Every row comes from one small tree of marks. The marks that hang from a mark follow it in brackets, in alphabetical order. Every link used is in the known rows. Which tree was each row made from?
Known rows
sumit{ponuki}: [  1.9  -3.9 -15.7   3.4  -0.5  -5.0  -5.9 -14.5   1.7  -4.2 -29.7  10.8
   5.5  -4.2   8.0   9.2 -18.2 -19.4   7.4   3.7 -17.2 -12.9]
dozo{sumit{ponuki}}: [ -6.1  -5.0  -2.8  12.0  16.8   4.4  -2.4 -14.8   0.9  -3.6 -20.7  17.4
   6.0   5.1   3.0   8.8  -0.7 -34.8  -5.5  15.6 -11.6   0.7]
fosu{nenim{zimu{begod{kamak}}}}: [  1.8   6.4  -9.1 -12.8  12.2   3.4   5.7 -12.9  -6.3  -0.1 -13.3   6.6
   6.3  12.4 -12.6  -9.0 -26.6  26.2  -4.6   4.9  21.4 -10.9]
nenim{fosu}: [ 20.0  -9.6  -2.0   3.5 -15.8  -5.9   3.3  -6.1  -3.5  -3.2 -30.7 -10.0
  -5.4 -22.9  15.6   0.5 -28.7  -1.9   2.6   2.2  -4.2 -28.9]
ponuki{fosu sumit}: [-16.1   1.2 -16.4 -10.4  23.6  -4.3 -15.6 -13.2 -12.2  -2.5 -26.3  -2.3
 -30.6  14.4  21.5   5.7 -11.4  18.1  -3.0  -0.9 -13.8  -9.5]
dozo{sumit{ponuki{fosu{nenim}}}}: [-14.2 -12.6  10.9   3.0  30.0  12.6   2.8 -17.5  -1.5  -4.9 -30.8   5.6
 -13.0  25.6  -4.8  16.5   0.4 -27.1  -8.3  15.9  -9.5  10.4]
kamak{begod{zimu{nenim sumit{ponuki}}}}: [ -0.5   5.1  -2.7  -0.2   3.7  -2.2   3.7   9.4   4.1  -0.4  39.1   9.0
  30.4  -0.2   5.2  -6.3  37.0 -21.4   7.0  -5.3  -6.7  32.6]
kamak{begod{zimu}}: [  3.4   3.2 -10.6 -16.2   9.9 -10.0  -1.3  -2.8  -5.0  -1.7   1.7  -9.3
  26.2  -8.6  15.8 -18.6  -6.1  10.2   8.1   2.3   5.8   9.8]
sumit{dozo ponuki{fosu{nenim}}}: [-16.2 -13.6   0.7   9.3  -3.7   5.2  -2.5  -9.9   6.5  -2.7 -41.7 -10.8
 -27.1  15.1  -7.3  23.0  -5.3 -20.2   6.6   0.6  -2.3  -2.6]
ponuki{fosu{nenim{zimu}} sumit{dozo}}: [-32.5  -0.1  -9.9   5.2   2.8  -4.8   8.8 -17.3  -1.0  -1.6 -44.5 -24.5
 -60.4  16.3  -2.8   8.9   6.5  22.8  -4.6  -5.1  18.6 -24.4]
nenim{fosu zimu{begod{kamak}}}: [  9.7  -0.7 -19.8  -5.5  -0.5  -3.3  -1.2   6.6  -7.8   1.8 -22.1  -9.4
 -10.2 -14.5   2.6  -2.7 -27.4  25.4  -5.7  -3.6   8.6 -42.2]
zimu{begod sumit{dozo}}: [  9.4   5.6  17.1   2.0  -2.6   6.6  -8.8   7.3   1.0   2.1  15.1   2.7
  -1.3  -7.3  -9.7  -2.9 -26.3   3.2  -0.9   7.7   6.3  14.7]
dozo{sumit{ponuki{fosu{nenim{zimu}}}}}: [-28.8 -10.9  -1.4   4.6  26.6   5.5  13.6 -18.7   2.4  -4.3 -39.7  -8.0
 -26.2  22.2 -10.1  16.4   2.2 -14.8  -9.4   8.9  -1.4 -11.7]
zimu{nenim{fosu}}: [ 20.7 -11.8   4.9  11.0 -30.8  -6.0   7.6  -0.2  -2.9  -2.3  -7.1  -3.5
   2.2 -24.9  17.7   7.2 -20.0 -10.1  -3.9  -0.2   1.9  -7.5]
zimu{begod nenim{fosu} sumit{dozo}}: [ 20.5  -5.0  27.5  17.5 -29.8   7.0   4.0  24.5   1.4   2.5  24.8  -4.3
 -14.4 -24.5  -4.6  10.8 -13.8  -9.8  -9.0  -0.2  10.9  10.0]
kamak{begod{zimu{nenim}}}: [  4.3   1.5  -6.1  -9.6  -5.6  -9.1   3.9   5.8  -5.0  -1.5  24.9  -0.3
  31.7 -11.2  17.3 -13.2   5.2   3.4   2.3  -1.3  11.4  31.2]
sumit{dozo ponuki{fosu}}: [-20.3 -12.5 -14.9   7.9  -3.7  -1.4 -17.5  -0.9   6.6  -0.9 -37.4 -10.9
 -26.6   3.0   3.3  23.6 -12.0 -16.0   8.7  -3.1 -15.7 -10.0]
begod{zimu{nenim sumit}}: [  8.5   9.1  11.4  -5.3 -20.3  -7.0   5.0   0.8   1.1   1.2  46.4  20.8
  41.0   0.6   3.9 -18.7  31.1   9.2   5.2  -3.0   4.0  36.1]
nenim{fosu zimu{begod}}: [ 13.2  -7.8  -9.1  -0.9  -5.9  -6.6  10.3   8.2  -5.0  -1.8 -29.4 -21.3
 -24.9 -29.5   3.4   7.6 -54.0  19.2  -7.7   1.7   8.0 -46.6]
nenim{fosu zimu{begod{kamak} sumit}}: [ 10.4   7.1  -5.2  -6.6   5.5   1.1   0.8   7.7  -4.4   4.3   6.3  -5.5
  -2.2  -8.2  -6.2 -10.9  -9.4  22.8  -5.6  -2.8   3.9 -32.3]
sumit{dozo ponuki{fosu{nenim{zimu}}}}: [-27.4 -11.7 -12.7  12.0  -8.2  -1.9   8.6 -10.5  10.6  -2.3 -50.8 -23.4
 -41.2   8.9 -12.5  23.6  -5.2  -6.6   3.9  -4.9   4.2 -26.0]
begod{zimu}: [  5.3   2.8  -6.5 -13.7  -9.6 -11.7  -1.6  -8.1  -1.8  -1.7  -3.7   7.7
  27.2  -5.2   8.3 -16.4   1.8  18.6  10.6   2.4   4.1   0.7]
zimu{begod nenim{fosu} sumit}: [ 27.4  -3.7  23.7   4.3 -11.1   6.2   6.5  18.1  -5.4   0.5  27.4   4.8
   3.2 -19.5   2.9   6.4 -26.5  -2.5 -11.0   2.1  -1.0   9.6]
sumit{dozo ponuki}: [ -5.2  -6.1 -12.6  18.3 -18.3  -4.0  -8.4  -7.4  10.7  -1.8 -33.1   2.5
  -8.1  -8.0   0.2  15.0  -7.9 -26.5   8.8   0.5  -5.5 -12.6]

Which tree is each row?
[ 15.4   7.1   5.5  -2.7 -24.5  -4.2   0.4   8.2  -1.5   4.6  42.7  17.6
  37.1  -1.5   4.4 -21.8  62.2   6.0   3.0  -9.5   3.2  12.0]  begod{kamak zimu{nenim{fosu} sumit}}
[-19.7 -11.6  -3.1   2.4  31.1   6.9 -11.5  -8.7  -2.8  -2.9 -27.6   3.8
  -9.0  17.1   7.4  17.7  -5.5 -23.2  -6.4  11.6 -23.0   2.6]  dozo{sumit{ponuki{fosu}}}
[  5.6  15.8   1.6 -10.7 -14.4  -3.1  -7.6  -0.4  -1.6   5.0  57.2  32.3
  54.4  14.9   0.9 -28.8  57.7  12.9   6.1  -5.1   3.9  39.2]  begod{kamak zimu{nenim sumit}}
[ 13.0  14.1   3.7 -16.0  21.3   9.0 -17.7   0.9  -8.4   4.0  27.8  23.1
  26.6  12.3  -3.9 -17.3 -10.9  13.1  -1.0   5.2  -3.9  16.0]  zimu{begod{kamak} sumit}
[-10.1   5.1  -7.1  13.8  -1.9   1.0   1.8  10.6  11.2   1.5  -7.0  -4.0
 -23.5  -7.3 -19.4  13.6 -13.2  -3.6   0.9  -1.5   1.8 -17.9]  nenim{zimu{begod sumit{dozo ponuki}}}
[-16.6  -6.1   5.8  16.0 -15.9   3.3 -10.4   7.7  10.4   2.0  12.5   0.8
 -13.8   7.4  -1.7  20.6  17.5 -25.0   2.8  -7.3 -15.3  25.3]  zimu{nenim sumit{dozo ponuki{fosu}}}
[-24.9  -0.6 -13.4   2.5   6.3  -5.9 -17.8  -6.7  -4.7  -0.4 -30.9 -12.0
 -44.9  10.1  12.7  11.2   2.5  13.9  -1.6  -3.0  -2.9 -10.4]  ponuki{fosu sumit{dozo}}
[ 12.0  -1.6  20.4  16.4 -47.4  -6.4   9.9  16.0   8.0   3.1  30.3  -2.5
   9.9 -20.9  -1.2 -10.1  45.8  -4.5   4.1  -8.5  13.8  10.2]  begod{zimu{nenim{fosu} sumit{dozo}}}
[-12.4   0.0  -0.6 -10.7  23.5   2.3  -1.0 -22.1 -11.5  -4.6 -32.7  -2.8
 -31.6  24.1   9.4   4.3  -5.6  14.8  -5.1   2.9  -0.8  -3.3]  ponuki{fosu{nenim} sumit}
[-12.5   2.6   3.7  19.4 -13.4   0.0  19.8 -16.7  18.3  -0.9 -20.2  -6.6
 -15.8   4.1 -24.4   3.2  17.1 -18.0   7.9  -1.4  10.4 -16.9]  fosu{nenim{zimu{sumit{dozo ponuki}}}}
[ -2.2   8.8  -3.5   6.6   9.9  10.7 -20.8   7.6   4.5   4.7   9.2  20.7
   6.6  12.9 -16.1   3.2  14.0 -14.6   3.6  -0.2  -4.6   6.7]  zimu{begod{kamak} sumit{dozo ponuki}}
[ 25.8 -11.6  10.5   4.8 -18.1   2.0   4.4  16.5  -8.3  -1.9   0.6   0.7
  -3.6 -24.7  10.7  13.8 -43.8  -2.4 -11.8   3.1   4.3  -4.0]  zimu{begod nenim{fosu}}
[ 17.2   0.0  11.6  -1.3 -12.1  -4.0  12.8  15.7  -1.3   1.0  39.6 -12.1
  21.1 -21.8  13.5 -15.5  26.0  -3.0  -1.0  -5.2   5.3  17.6]  kamak{begod{zimu{nenim{fosu} sumit}}}
[ -5.9  -4.7  11.7  -4.1  18.6   9.1   1.8 -15.6   3.4  -2.8 -11.9   1.4
  -2.6  23.7  -8.1   8.6   0.1 -15.3   4.3   1.9 -18.7   7.8]  zimu{sumit{ponuki{fosu{nenim}}}}
[-14.3   1.0 -10.5 -16.3  31.4  -0.4 -10.0   8.9   2.2   0.1  11.0 -12.1
  11.9  12.5   7.4  -4.2  19.0  -1.6  10.3  -5.8 -21.6  12.3]  kamak{begod{zimu{sumit{ponuki{fosu}}}}}
[ -0.9   7.2  -7.3  -8.5  18.5  -3.5  -1.3   1.6   4.5  -1.2  16.1   1.4
  25.0   0.3   3.1 -13.5  25.0 -14.3  11.5  -1.2 -13.3  12.9]  kamak{begod{zimu{sumit{ponuki}}}}
[  0.0  15.6 -10.8 -15.2  17.0   2.2  -6.8  -1.2  -4.3   4.5  20.9   9.1
  14.7   7.2  -9.2 -16.2 -11.4  29.3  -3.0   0.6   3.3  -8.2]  nenim{zimu{begod{kamak} sumit}}
[ -1.2  -4.1  16.7  -9.9  31.6  18.2  -3.0   1.7  -1.1  -2.3  -2.7   5.1
  -8.9  23.0 -13.8  15.8 -22.3  -6.7  -3.1   5.5 -14.2  11.8]  zimu{begod sumit{ponuki{fosu{nenim}}}}
[ -1.6   7.4  11.6   2.6 -17.5  -3.0   3.7  12.7   5.5   3.6  50.0  -6.2
  21.7  -7.4   2.9 -16.8  33.7  -7.1   5.2  -4.6  16.7  44.5]  kamak{begod{zimu{nenim sumit{dozo}}}}
[ -8.9  -0.5  10.2 -12.4  13.8   3.0   4.3  -6.4   5.2  -1.9   2.1   5.4
  11.6  27.1 -11.9  -3.3  35.8  -0.9   9.9  -2.9 -11.1  12.0]  begod{zimu{sumit{ponuki{fosu{nenim}}}}}
[ -8.0   5.7  -5.4   5.6   1.6  -2.7  -3.3   8.3  12.2   1.5  12.6  -8.8
  12.1  -3.4  -4.4  -8.1  37.7 -19.9  13.5  -3.4   0.5  10.7]  kamak{begod{zimu{sumit{dozo ponuki}}}}
[24.3  3.0 12.6  0.8 -5.8  9.6 -6.3 17.0 -8.7  4.3 35.4 16.4 15.8 -4.8
  1.3 -3.9  3.4 -0.8 -8.7  0.0 -0.8 10.7]  zimu{begod{kamak} nenim{fosu} sumit}
[-22.1  -1.6   2.6   3.6   6.9   2.2  -2.9 -16.9  -3.9  -2.2 -35.7 -10.6
 -48.7  21.9   2.6  10.8   7.3   6.3  -3.1   0.1  10.2  -4.2]  ponuki{fosu{nenim} sumit{dozo}}
[  4.1  14.3   3.7 -13.5  15.7   8.9   7.5 -10.5  -4.1   2.5  14.4  10.9
  15.4  17.8 -20.8 -18.2  -7.3  23.4  -4.4   3.8  16.0   2.4]  fosu{nenim{zimu{begod{kamak} sumit}}}
[ 14.4  -8.8  -0.5  -0.9 -15.3  -9.1  11.0  15.2  -4.7  -1.3  10.1 -16.0
  13.8 -25.9  20.9  -5.3   7.4  -2.5  -0.5  -4.8  10.5   6.1]  kamak{begod{zimu{nenim{fosu}}}}
[  7.3   7.6  15.8  -9.0  10.4   6.1  19.8  -8.7  -0.6  -1.1   7.3  -1.2
   1.8   2.1 -19.0  -9.5 -36.8  19.2  -5.4   8.2  16.4   0.6]  fosu{nenim{zimu{begod sumit}}}
[ 14.0  -1.0  -9.1  -0.6 -31.2  -9.8  -2.4   6.8  -5.3   2.4  15.6  13.3
  29.5  -7.0  12.4 -14.5  41.1   8.5   2.9  -7.9   7.8   1.0]  begod{kamak zimu{nenim{fosu}}}
[ 22.4  -4.5  -2.3  -0.5 -12.0   3.7  -8.2  14.6 -12.4   2.2   8.3  12.5
  10.5  -8.9   8.9   4.3 -15.6   2.0 -10.8   0.4   4.7  -0.5]  zimu{begod{kamak} nenim{fosu}}
[ -6.0  12.8 -22.5  -5.7  20.9   2.4  -8.2   1.4   1.9   3.4   5.4  15.8
   9.0  11.9 -13.5  -2.5   2.6   6.4   0.6  -2.9  -8.2 -14.0]  nenim{zimu{begod{kamak} sumit{ponuki}}}
[ -3.6  -4.6   6.8  -3.3  16.4  10.7 -10.8  19.3  -2.3   0.1  23.3  12.5
  -3.4  11.8  -0.7  21.9 -19.2  -7.9  -6.8  -0.7 -23.2  26.6]  zimu{begod nenim sumit{ponuki{fosu}}}
[  9.4  -0.4  -1.4   3.4 -13.4  -9.2  15.5  -6.4   4.6  -0.5 -10.2 -19.9
  -3.6 -23.2   2.5  -7.8 -13.8  10.9  -0.1  -3.4  -0.7 -38.3]  nenim{fosu zimu{sumit}}
[  4.1   9.3   1.6 -10.5   9.8  -0.4   5.3   1.5  -1.0   0.6  10.0  -1.6
   3.4  -7.2  -7.1  -7.1 -39.6  23.9  -4.4   4.5   4.3  -8.2]  nenim{zimu{begod sumit}}
[  1.0  -1.8   3.1  17.3 -30.4  -9.0  13.6   0.0  11.7   2.0 -11.6 -28.3
 -21.2 -26.3  -5.3  -3.1   0.3   3.7   2.4  -4.9  10.5 -37.7]  nenim{fosu zimu{sumit{dozo}}}
